What can hang from each mark:
K423: K88 K592
K968: K423 K505
K325: K592
K592: K423 K505
K7: K325 K505
K778: K48
K88: K48 K423 K505
K505: K7 K592

Each row was made from one small tree. Brackets hold a mark, then the marks that hang from it, in the order of their numbers. Every link used is in the known rows. Write each row's tree.
Known rows:
{K88 K48 {K505 K7 {K592 K423}}}: [-16  -4 -21  -3   9  -3   2 -10   0 -12  -2  19 -19  11  -1   6 -10  -7
  -2  -9  39 -10 -11]
{K968 K423 {K505 K7 K592}}: [-17  -9 -26   0  -3   3   1   0 -10   0 -10  11 -16  14  17   2 -12 -12
  -1   8  27 -22  -4]
{K968 {K423 K88 {K592 {K505 K7}}}}: [ -9  -7 -25  -1 -18   6   6  -7   1  -1   1   2   5  20  38  20  -9   1
   0  14  -3 -17  11]
{K968 {K423 K88} {K505 K7 K592}}: [-17 -11 -33  -1  -8   5   2  -3  -5  -1  -6   9 -12  13  29   2 -12  -9
   0  14  13 -19  -1]
{K968 K505}: [-4 -3 -9 -2  1  4 -1  4 -3  3 -4  4 -7  0  0 -6 -3 -6  4  2  8  3 -1]
{K505 K7 {K592 {K423 K88}}}: [ -8  -3 -23   1  -9   0   2  -4  -6  -9   4  12  -7  16  20  -2 -10  -8
   1   9  21 -13  -2]
{K423 {K592 {K505 {K7 K325}}}}: [  2  -1 -19  -3 -11   8   2  -3 -10  -5  -3   5  -6  16  26  11  -3  -4
  -4   0  16  -7   1]
{K778 K48}: [ 1 -3 -3 -1  4 -3  4 -4 -3  0 -4 -4 -2 -4 -3 -2 -3  3 -2  3 -6  5  6]
{K592 K423 K505}: [  0   2  -8  -1 -11   1   3  -1  -9  -5   3   6   4  10   8  -3 -12 -10
   9  10  22  -5   6]
{K88 K48 {K505 K7}}: [-11  -3 -15  -6  14   2   0  -4   8  -5  -2  10 -18  -2  -1  12  -4   5
  -2 -13  15  -5 -10]
{K88 K48 {K505 {K7 K325} K592}}: [-10  -4 -25  -6   9   2  -1 -12  -2 -11  -7  13 -25   4   8   8  -2  -4
  -9 -12  27  -8 -15]
{K423 K592}: [ 0 -3  0  2 -2 -2  3 -3  3  1  1  1  4 10  0  9  5  2 -5 -3 -3  5  3]
{K325 {K592 K423}}: [ -7  -2  -3  -3 -12  -1   2 -10  -5  -4   7   4   5  11   1  -7  -2  -6
   5   5  24  -4   2]
{K7 {K325 {K592 K423 K505}}}: [ -1   1 -14  -7 -22   5   2 -13 -15  -8   5   4   3  13  17  -8  -6 -14
   6  11  33  -7   5]
{K505 {K7 K325} {K592 K423}}: [ -4   0 -18  -2  -9   1   0  -6 -18 -11  -3  12 -17  17  15  -6  -8 -15
  -3   1  35 -11  -8]
{K505 K7 K592}: [ -6  -2 -15   3   3   0  -1   2  -7  -5  -3   9 -10  11  10   3  -5  -5
  -6  -2  25 -17  -7]
{K423 K88}: [ -1  -2  -7  -1  -5   2   1  -3   5   0   4  -2   3  -1  12   1   1   3
   1   8 -15   3   5]
{K423 {K592 {K505 K7}}}: [ -1  -2 -16   1  -5   5   3   2  -4  -2   0   7   0  17  19  15  -5  -2
  -2   0  17 -12   3]
{K325 {K592 {K423 {K88 K48}} K505}}: [ -8  -5 -13  -7 -13   2   6 -18   0  -8   9  10   8   6  16   0  -8  -6
   6  18  18  -2  13]
{K88 K48 K423 {K505 K7 K592}}: [-18  -5 -24  -1  13   2  -4  -7   8 -12  -9  18 -27   8   7   7  -5  -4
  -3 -17  34 -15 -20]
{K325 K592}: [-5 -2 -3 -3 -6  1  0 -7  0  0  4 -1  5  4  3 -2  4  0  0  3 12 -6  1]
{K7 {K325 {K592 K423}} K505}: [-11  -1 -16  -6 -18   1   3 -12 -15  -6   0  -2  -6  17  19 -11  -6  -8
   7  11  25   3   4]
{K968 K423 K505}: [-11  -6 -10  -3  -6   3   2  -3  -3   4  -7   2  -5   4   6  -1  -7  -7
   5   9   4  -6   2]

Which tree is each row?
[ -8   0 -20  -4 -16   6   2  -3 -13  -7   6  10   1  19  20  -1 -12 -10
   8   9  45 -21   2] -> {K325 {K592 K423 {K505 K7}}}
[-15  -7 -19   0  -2  -7   7 -14  -2  -8  -2   8  -7  11  14  -2 -13  -6
   2  17  10   8   8] -> {K7 {K505 {K592 {K423 {K88 K48}}}}}
[-12  -2 -17   3  -5  -6   4  -3 -11  -7  -4   4  -6  19  11  -6 -13 -10
   5  11  26  -1   3] -> {K7 {K505 {K592 K423}}}
[  0   3 -20  -5 -16   7   1  -2 -19 -10   0   8 -10  14  23  -3 -13 -13
   6   6  32 -11  -1] -> {K592 K423 {K505 {K7 K325}}}
[-10  -3 -13  -6   1  -1   4 -15  11  -8   6   8  -5   0   1   4  -5   1
   5   0   1   9   1] -> {K592 {K423 {K88 K48 K505}}}
[-15  -3 -30  -7 -11   6   1  -9   3  -8  12   6  -6  15  20   2  -4   1
   8   0  24 -14  -4] -> {K325 {K592 {K423 {K88 {K505 K7}}}}}
[-14  -4 -15  -1  12  -2  -2 -12  11 -11  -8  14 -19   4  -2   4  -1  -5
  -2 -14  24  -4 -15] -> {K88 K48 K423 {K505 K592}}
[-13  -8 -18  -3 -10   1   5 -15  15   0   3  -3   4  13  17  20   3   8
   0   2 -18  -2   5] -> {K968 {K423 {K88 K505} K592}}
[-11  -9  -9  -1  -7   2   5  -6   0   6  -6   3  -1  13   7   8  -2  -5
  -1   6   0   0   5] -> {K968 {K423 K592} K505}
[ -2  -4 -23   0 -11   7   4   0   1  -3   4   4   3  16  31  15  -4   2
  -1   7   2  -9   8] -> {K423 K88 {K592 {K505 K7}}}
[ -4   2 -17  -1 -10   4   2   4 -12  -7   2  10  -5  14  17   0 -16 -10
   8   7  32 -15   1] -> {K592 K423 {K505 K7}}
[ -9  -5 -26  -2  -1   5   2  -3  11  -3   5   4  -6  13  19  19   3  10
  -2  -8  -3  -5  -3] -> {K423 {K88 {K505 K7}} K592}
[ -5   0 -11  -3 -17   2   3  -8  -9  -6   8   6   9  14  12  -4  -8 -11
   9  12  34 -11   7] -> {K325 {K592 K423 K505}}
[-13  -3 -12  -2   8  -6   4 -14   3 -11  -1  15 -11   7  -9   4  -6  -7
   0  -5  30   0  -6] -> {K88 K48 {K505 {K592 K423}}}
[-11  -6 -17  -2  -1  -3   4 -11  -2 -10   1  17 -11  10  13   1 -11  -6
  -4   8  20  -7  -1] -> {K505 K7 {K592 {K423 {K88 K48}}}}
[-15  -7 -29  -3  11   1   1 -10   9 -10  -1  13 -16   3  13  12  -4   3
  -6  -5  13  -9  -8] -> {K423 {K88 K48 {K505 K7 K592}}}
[ -7  -3 -10  -4 -17   1   3 -13   0  -4  12   3   8  10  13  -7  -1  -3
   6  13   9  -2   7] -> {K325 {K592 {K423 K88}}}
[-12  -2  -9  -4  10   2  -3  -9  15  -7  -5   9 -17  -2  -3   5   0   1
   2 -15  10   2 -13] -> {K88 K48 K423 K505}
[ -7  -6   3   0   3  -1   1 -12  12  -3  -6  10  -8   7  -1   8   4   0
  -6  -9   1   9  -5] -> {K88 K48 {K423 K592}}
[ -5  -3 -14   2  -9  -3   3  -8  -3  -7   5   8   2  12  12  -5  -6  -8
   2  12  10  -2   3] -> {K505 {K592 {K423 K88}}}
[ -6  -2 -20   0  -4  -2   1  -6 -13  -6 -10  -2 -12  11  19  -4  -5  -8
  -2   7  13   1   0] -> {K7 K325 {K505 K592}}
[ -3   0  -5  -7 -18   2   1 -15 -11  -6   5   3  -2  10   9 -10   0 -10
   3   5  24  -1   0] -> {K7 {K325 {K592 K423}}}
